Each row was made from one small tree. The marks that hang from a mark follow it in brackets, in alphabetical order. Every link used is in the known rows. Write each row's tree.
Known rows
dupu{didazu{litos}}: -0.04 -2.85 0.47 -0.51 -0.50 -1.34 0.52 -1.68 1.88 -1.20 2.33 -0.45 1.84
 -1.63 -2.55 -0.80 2.42 -2.11 0.53 -0.22 -1.64 -1.71 1.39 1.91 -0.17
zunu{litos muli}: -0.63 2.42 -1.78 0.03 1.01 0.17 -0.11 -2.91 -0.04 -5.13 0.79 1.43 0.64
 -0.88 0.88 -1.40 -1.34 0.39 -1.51 1.89 -2.34 1.35 3.89 -0.71 1.70
zunu{litos{didazu tofod zati}}: 2.29 1.23 -0.29 -2.26 -0.70 2.17 0.88 -0.40 0.32 -1.15 -1.81 0.35 -3.60
 2.43 2.71 0.69 -4.13 3.33 -1.86 -0.96 0.08 -0.30 1.17 1.28 -2.35
litos{didazu zati zunu{muli}}: 1.50 1.20 0.32 0.39 2.30 1.40 -2.26 -1.45 0.52 0.25 -1.08 0.69 -0.27
 1.76 2.23 0.98 -2.52 -0.07 -0.68 1.57 -0.27 -1.40 -0.48 -0.07 1.80
muli{zati}: -0.74 0.42 -0.56 -0.45 2.18 -0.27 1.78 0.20 1.10 -2.18 0.91 -1.96 0.17
 -0.20 -0.90 -2.14 0.33 -0.12 0.05 -1.39 -1.52 -0.45 1.08 -1.57 0.41
muli{zunu{litos}}: -1.89 2.43 -1.07 -0.10 -1.59 -0.27 1.08 -1.33 -1.46 -3.99 0.91 1.06
 -0.20 -0.24 0.82 -3.45 -0.17 1.59 -0.88 2.86 -0.23 2.16 3.11 -0.40 1.50
zunu{litos{tofod} muli}: 0.54 4.08 -0.42 -0.42 -0.65 1.55 0.14 -1.89 -0.03 -5.07 -0.12 1.66 0.26
 -1.07 0.04 0.50 -1.78 2.05 -1.42 0.66 -1.63 1.74 2.63 0.10 0.21
dupu{didazu}: -0.12 -0.74 0.13 -0.38 0.82 -0.87 -0.33 -0.95 2.09 -2.03 1.71 -0.90 1.17
 -1.39 -0.27 -0.86 0.25 -0.98 0.67 -1.03 -2.23 -2.33 0.54 1.17 0.47
zunu{muli}: -0.17 1.23 -0.72 1.02 1.19 -0.44 -0.82 -2.03 0.30 -3.41 1.06 -0.19 1.44
 -1.39 -0.24 -0.36 -0.09 -0.15 -0.96 0.54 -1.71 -0.14 2.11 -1.09 2.68
tofod{litos{didazu{dupu} zati zunu}}: 1.05 -3.05 -0.21 0.41 0.95 -1.76 -0.50 0.21 0.45 3.71 -0.23 -0.85 -1.19
 1.19 1.58 -0.10 -0.06 -0.95 -1.20 2.23 1.73 -2.69 -0.24 1.19 -0.24
didazu{dupu litos{zunu}}: 1.18 -1.15 0.77 1.23 -2.45 -0.87 1.20 -1.91 0.26 0.60 2.82 -0.63 2.98
 -2.34 -4.84 -1.18 6.40 -1.56 1.46 2.41 0.08 -0.06 1.46 -0.31 -0.68
zunu{litos{tofod{dupu}} muli}: -0.89 2.24 -0.52 -0.91 0.16 2.19 0.41 -1.98 -0.11 -2.89 -0.12 2.22 -1.18
 -1.70 0.65 1.00 -1.41 0.70 -1.84 1.39 -1.11 2.29 1.36 1.06 1.23
litos{didazu}: 0.25 -0.15 -1.17 -0.96 0.87 -0.07 0.36 -0.35 0.44 -0.34 0.58 -0.97 -0.03
 0.92 0.85 -0.60 -0.93 1.06 -0.84 -0.65 -0.34 -0.90 0.57 -0.42 0.43
tofod{dupu litos}: -3.67 -3.01 -2.52 0.37 1.18 -1.59 1.12 0.49 1.57 1.83 1.59 -1.09 -0.75
 -0.87 0.32 0.25 1.09 -2.51 -2.83 2.34 0.91 -0.36 0.50 0.61 2.16
tofod{dupu{didazu}}: -1.69 -2.18 0.43 -0.81 1.65 -0.18 -0.23 -1.36 1.94 0.33 1.65 -0.55 0.00
 -2.07 0.33 -0.09 0.42 -2.50 -0.02 -0.48 -1.55 -1.37 -0.91 1.97 1.43
zunu{litos muli{zati}}: -0.89 2.58 -1.01 -0.64 3.21 0.43 0.57 -2.34 -0.57 -5.88 0.33 1.29 -0.06
 -0.34 0.96 -2.95 -1.47 0.50 -1.12 0.42 -2.69 1.21 3.09 -1.11 1.60
zati{litos{tofod{dupu} zunu} muli}: -1.11 2.03 0.43 1.74 -2.67 1.31 -0.83 3.85 -0.45 3.79 -0.85 0.06 1.45
 0.08 -1.71 3.10 2.10 -1.31 2.58 -2.08 1.54 2.10 -3.61 -1.88 -1.60
litos{tofod{dupu} zati{muli}}: -0.09 -0.17 0.34 0.25 -2.50 0.69 0.30 2.43 0.52 2.36 -1.34 -1.05 -2.71
 1.12 0.79 2.69 -1.24 -0.06 -0.88 -2.01 1.24 0.42 -1.60 -1.62 -1.00
zunu{litos{didazu tofod{dupu}}}: -0.35 0.64 -0.70 -2.92 0.23 2.54 1.69 -0.72 -0.10 0.28 -0.76 1.72 -2.60
 0.84 1.96 1.09 -2.36 2.24 -1.66 0.49 0.27 1.60 -0.41 1.72 -0.84
zati{litos{didazu zunu{muli}}}: 0.82 1.76 -0.04 1.26 2.06 0.36 -2.86 -0.63 -0.76 0.27 -0.66 1.16 2.45
 0.52 0.10 0.76 -0.33 -0.50 2.30 -0.42 -0.64 0.04 -0.92 -0.08 1.19
muli{zati zunu{litos{tofod{dupu}}}}: -2.26 2.11 0.44 -1.93 -0.27 1.79 2.15 0.08 -1.76 -2.92 -0.69 1.75 -2.37
 -0.48 0.39 -2.51 -1.43 1.83 -0.58 0.78 0.52 3.53 0.01 0.83 0.62
dupu{didazu{litos{tofod}}}: 1.05 -1.54 1.90 -1.18 -2.00 -0.16 0.82 -0.62 1.76 -1.35 1.35 -0.34 1.11
 -2.16 -3.63 1.16 2.13 -0.24 0.44 -1.38 -1.11 -1.24 0.29 2.71 -1.74
litos{didazu tofod zati{muli{zunu}}}: 1.02 1.29 1.26 0.26 -3.49 0.01 -0.82 2.86 -2.59 0.39 -2.74 0.09 -2.10
 3.02 2.70 0.80 -3.74 3.33 -0.20 -1.28 2.46 0.73 -1.38 -1.89 -0.72
litos{didazu{dupu} tofod zati zunu}: 4.22 0.11 2.04 -0.48 -1.40 1.35 -0.40 0.28 0.43 2.44 -1.31 -1.08 -1.05
 0.19 -0.01 1.68 -0.65 2.12 1.00 -0.55 0.78 -1.75 -1.48 0.77 -2.52
zati{litos}: 0.22 0.24 -0.93 1.69 -0.20 -1.08 0.07 0.77 0.39 -0.66 0.25 -2.03 1.27
 -1.08 -1.89 -0.88 1.51 -0.67 1.27 -2.81 -1.15 -0.17 1.07 -0.87 -0.01

Which tree is each row?
-1.33 2.27 -0.02 -1.58 2.30 2.16 1.16 -1.13 -0.44 -3.86 -0.41 1.83 -1.41
 -1.05 0.56 -0.41 -1.77 0.81 -1.39 -0.50 -1.62 2.35 0.73 0.80 0.88
zunu{litos{tofod{dupu}} muli{zati}}
3.74 0.65 1.45 0.78 -1.14 0.35 -0.71 1.12 -0.63 2.23 -1.12 -0.96 1.92
 -1.07 -1.93 1.01 1.69 1.53 3.38 -2.45 0.76 -0.48 -2.33 0.54 -2.59
zati{litos{didazu{dupu} tofod zunu}}
0.77 -0.81 -1.04 -0.02 -0.45 -0.69 -0.32 1.73 0.03 1.08 -1.48 -0.89
 -1.78 3.44 3.06 0.33 -2.96 0.99 -0.69 -1.74 0.81 -1.18 -0.19 -2.60
 -0.63
litos{didazu zati{muli}}
2.70 -3.63 0.77 1.57 -1.70 -2.12 1.69 -2.13 0.06 0.21 1.03 -2.58 -0.71
 -1.62 -2.90 -1.19 3.58 -0.54 -0.21 -0.46 -0.51 -1.20 2.72 0.27 -1.38
didazu{dupu litos{zati}}
-1.66 1.54 -0.63 3.10 -3.07 -2.35 -1.10 2.58 -2.87 -1.02 -0.83 -0.60
 1.56 0.53 -0.46 -1.85 1.16 0.17 2.19 -1.74 1.26 1.99 0.00 -3.31 0.86
zati{litos muli{zunu}}
2.25 -2.23 0.10 0.13 2.71 -2.04 0.90 0.51 -1.54 -0.02 -0.75 -2.16 0.34
 -0.28 -0.54 -3.02 0.84 0.98 2.92 -4.88 -0.98 -0.92 -0.33 -0.27 -1.38
muli{zati{litos{didazu{dupu}}}}
-0.28 -1.86 -0.98 0.30 0.63 -1.91 -0.15 0.00 0.38 2.50 1.33 -0.33 1.28
 -0.08 0.25 -0.79 1.81 -0.77 -0.50 3.17 1.52 -1.83 -0.14 0.61 0.26
tofod{litos{didazu{dupu} zunu}}
-1.12 1.29 -0.75 -1.49 -0.96 2.19 2.09 -0.64 0.61 -0.93 0.33 0.72 -1.62
 -1.37 -0.09 0.80 -0.18 1.04 -1.56 0.69 -0.49 2.12 0.94 0.73 -0.71
zunu{litos{tofod{dupu}}}
1.69 2.14 1.33 -0.98 1.55 2.02 0.23 2.72 0.18 1.50 -1.75 -0.47 0.87 1.36
 -1.10 0.86 -0.59 1.29 2.93 -3.50 0.29 0.47 -3.10 0.24 -2.60
muli{zati{litos{didazu tofod zunu}}}
-0.28 2.26 0.66 -0.66 4.24 1.39 -1.32 -0.90 0.06 -1.83 -0.26 1.27 1.58
 0.95 1.01 -0.96 -1.60 0.22 0.34 0.48 -0.90 -0.13 -1.01 -0.55 1.75
litos{didazu zunu{muli{zati}}}
-3.23 -5.02 -0.87 0.45 0.71 -2.66 -1.12 1.85 1.53 3.26 0.16 -0.42 -2.18
 1.11 3.18 1.12 -1.58 -3.69 -1.88 0.02 0.77 -2.49 -1.30 0.61 0.78
tofod{dupu{didazu} litos{zati{muli}}}
2.24 -2.34 1.39 1.37 -1.94 -0.56 0.81 -1.88 0.53 1.51 1.51 -1.40 0.56
 -1.05 -3.21 -0.54 4.70 -1.43 1.18 1.54 0.48 -1.10 1.73 0.13 -1.27
didazu{dupu litos{zati zunu}}
-3.17 -4.09 -2.65 -0.98 2.08 -1.38 0.56 0.47 0.76 2.95 0.54 -0.18 -1.53
 0.77 2.22 0.11 -1.04 -1.27 -2.91 1.99 1.33 -0.72 -0.49 1.56 1.80
tofod{dupu litos{didazu}}
-0.07 -3.65 -1.91 0.01 0.95 -3.10 0.27 -0.17 -0.15 0.97 0.78 -1.27 0.11
 -0.72 0.61 -1.50 0.60 0.17 -1.82 1.13 0.94 -2.12 1.11 0.82 0.33
tofod{litos{didazu{dupu}}}
-0.16 -0.06 1.61 0.33 0.56 -0.15 -1.81 -3.15 1.19 -1.82 2.43 2.12 3.69
 -2.01 -2.57 0.37 2.68 -3.11 1.05 2.53 -1.92 -1.04 0.47 1.92 1.42
dupu{didazu{litos{zunu{muli}}}}
1.14 2.18 1.17 1.32 1.69 0.24 -0.57 1.13 -0.48 -2.81 -1.44 -0.96 1.04
 -1.60 -2.18 0.23 -0.72 0.86 1.59 -5.04 -1.57 0.70 -0.35 -0.10 -0.09
zunu{muli{zati{litos{tofod}}}}
-0.42 0.56 2.12 -1.06 -0.08 2.08 -0.73 0.38 2.41 2.09 0.99 0.83 0.62
 -1.95 -1.63 2.28 0.93 -1.72 1.43 0.59 -0.74 -0.64 -2.98 2.66 -0.09
litos{tofod{dupu{didazu}} zunu}
-0.37 1.32 -2.20 0.42 -1.98 -0.59 0.78 0.53 -0.05 -1.47 -0.62 -0.04
 -1.84 2.27 2.61 -0.75 -1.77 0.68 -1.23 -0.02 -0.18 0.20 2.58 -3.21
 -0.97
zunu{litos{zati{muli}}}
-1.68 -2.45 1.43 -0.48 -0.03 0.49 -0.03 -1.94 1.94 2.50 3.05 1.05 1.52
 -1.82 -2.68 0.88 4.07 -4.15 1.22 2.37 -0.45 -0.41 -1.19 2.78 0.45
tofod{dupu{didazu{litos{zunu}}}}
2.73 -1.38 1.09 0.40 -3.33 -0.80 1.98 -0.72 0.20 -0.93 1.47 -1.72 1.31
 -3.32 -5.13 0.19 4.54 0.86 0.49 -0.81 0.02 0.51 1.59 0.48 -2.06
didazu{dupu litos{tofod}}
0.37 0.85 0.02 -0.38 3.01 0.76 -0.13 1.75 0.00 1.39 -0.69 -0.58 1.16
 1.82 -0.50 -1.22 0.05 -0.16 2.71 -2.66 -0.25 -0.38 -1.95 -0.56 -1.02
muli{zati{litos{didazu zunu}}}
-4.43 -0.74 -0.43 0.41 4.66 -0.11 -0.60 -0.34 0.44 0.36 1.01 1.34 0.81
 -0.65 0.48 -0.20 0.44 -3.67 -1.82 3.36 0.13 0.38 -0.94 0.67 3.54
tofod{dupu litos{zunu{muli{zati}}}}
1.44 1.76 -0.92 -1.64 -2.00 1.24 0.30 1.79 -0.41 -0.38 -2.36 0.85 -3.13
 3.75 3.87 1.04 -4.33 3.69 -1.30 -1.57 1.15 0.82 0.25 -1.40 -2.97
zunu{litos{didazu tofod zati{muli}}}
-2.60 -5.35 -0.41 -0.27 2.26 -2.19 -0.58 -0.01 2.40 2.75 0.21 -0.88
 -2.72 -0.33 2.43 0.60 -1.73 -3.62 -2.11 0.56 -0.31 -3.29 -0.40 3.31
 1.57
tofod{dupu{didazu} litos{zati}}
-0.53 2.72 0.63 2.54 -4.46 -1.24 -0.94 3.76 -2.87 -0.70 -1.34 -0.29 1.50
 0.05 -1.18 -0.07 0.54 1.66 2.48 -3.01 1.75 2.49 -1.23 -2.72 -0.71
zati{litos{tofod} muli{zunu}}
-4.63 -2.70 -1.46 1.92 -1.70 -2.86 -0.43 2.31 -1.67 2.40 -0.86 -0.10
 -2.33 1.44 2.99 -0.34 -1.10 -2.10 -2.52 2.57 3.17 1.06 -0.35 -1.48 2.49
tofod{dupu litos{zati{muli{zunu}}}}
-0.40 0.97 0.29 1.26 -0.53 0.36 -0.66 -2.68 0.53 -1.48 1.93 1.35 3.51
 -1.32 -3.44 0.20 3.54 -2.17 0.19 3.43 -0.55 0.74 1.66 -0.05 1.69
didazu{litos{zunu{muli}}}
-0.06 -0.11 0.04 1.52 -2.89 -0.52 -0.03 0.69 0.48 2.12 0.77 -0.24 0.98
 2.10 -1.71 1.06 2.51 -1.93 0.29 1.08 1.14 0.37 0.28 -2.79 -1.06
didazu{litos{zati{muli} zunu}}
-2.45 -4.15 -1.75 0.30 1.21 -1.38 0.79 0.49 1.71 3.00 0.18 -1.87 -3.04
 0.22 1.71 0.58 -0.74 -2.67 -3.24 1.32 0.88 -1.30 0.91 1.14 1.82
tofod{dupu litos{zati}}
2.23 0.14 0.98 2.11 1.61 -0.95 -2.55 -1.59 -1.66 0.45 -0.48 0.62 2.68
 -1.56 -0.60 -0.07 1.09 -0.34 2.91 -0.61 -0.59 -0.72 -0.50 0.26 0.76
zati{litos{didazu{dupu} zunu{muli}}}
1.27 -1.54 1.01 2.16 -3.40 -1.70 0.19 -0.15 -0.61 2.28 1.12 -0.88 1.11
 0.18 -2.49 -0.03 4.68 -1.66 1.33 1.06 1.18 -0.19 0.55 -2.39 -1.94
didazu{dupu litos{zati{muli} zunu}}
-0.67 2.10 1.01 -0.27 -1.23 2.66 0.48 0.76 1.69 2.17 0.63 -0.19 0.57
 -1.02 -2.20 2.50 1.88 -0.90 0.11 1.35 0.66 1.29 -1.78 0.24 -0.05
litos{tofod{dupu} zunu}
1.78 3.49 1.09 -0.68 0.34 2.26 -1.98 -0.61 0.29 -0.84 -0.64 1.55 1.72
 0.06 -0.07 2.59 -1.54 1.64 0.02 1.17 0.19 0.37 -1.26 0.40 0.51
litos{didazu tofod zunu{muli}}
0.75 2.66 -0.55 -0.47 -3.21 0.74 0.81 1.76 -0.19 -1.32 -1.32 0.26 -2.38
 2.02 1.71 0.99 -2.44 2.18 -1.02 -1.12 -0.02 0.96 1.43 -2.55 -2.76
zunu{litos{tofod zati{muli}}}
1.18 3.53 1.52 -1.21 2.64 2.59 -0.97 0.18 -0.21 -1.54 -1.16 1.45 1.32
 0.62 -0.15 1.12 -2.23 1.61 0.61 -0.51 -0.47 0.29 -2.10 0.33 0.08
litos{didazu tofod zunu{muli{zati}}}
1.99 -0.71 0.35 0.99 -1.21 -0.76 -1.12 0.93 -0.74 2.95 -0.87 -0.58 -0.03
 2.06 2.02 -0.03 0.21 0.19 1.20 0.09 1.19 -1.77 -1.16 -2.58 -1.49
litos{didazu{dupu} zati{muli} zunu}
1.30 -0.06 1.36 -1.33 0.03 3.21 -0.40 0.86 0.99 4.65 -1.76 0.08 -2.67
 1.71 1.25 3.01 -1.92 0.37 -0.47 0.17 1.64 -0.28 -3.01 1.34 -1.05
litos{didazu tofod{dupu} zati zunu}
1.56 1.33 0.59 -1.11 -2.72 -0.12 0.83 -0.91 -3.21 -2.73 -0.87 1.43 -0.65
 -0.76 0.94 -2.32 -1.09 4.78 0.15 1.39 0.97 1.56 1.30 0.95 -0.91
muli{zunu{litos{didazu{dupu} tofod}}}
1.22 2.96 -0.76 -2.02 0.50 1.69 -0.24 -1.52 -1.03 -4.06 -1.09 2.38 -0.68
 0.48 1.89 0.60 -3.49 3.26 -1.46 0.35 -0.75 1.00 1.59 0.75 -0.05
zunu{litos{didazu tofod} muli}
-3.16 -2.34 -1.90 -1.24 1.98 -0.06 -0.38 0.59 1.33 4.39 0.75 0.79 -0.28
 1.12 1.65 1.09 0.12 -2.19 -1.80 4.00 2.08 -0.46 -1.85 1.47 1.47
tofod{dupu litos{didazu zunu}}
1.15 -1.60 1.14 0.94 1.45 -2.35 -0.02 0.71 -3.79 -0.79 -1.31 -1.11 0.28
 -0.60 0.02 -4.39 0.18 1.75 3.04 -3.34 0.35 0.33 -0.75 0.03 0.08
muli{zati{litos{didazu{dupu}}} zunu}
0.42 -0.91 -0.51 -0.32 3.20 -0.43 0.62 1.51 -0.45 0.09 -1.28 -1.63 -0.18
 1.27 0.24 -1.74 -1.30 0.67 1.74 -4.89 -0.83 -0.49 -0.83 -0.16 -0.61
muli{zati{litos{didazu}}}
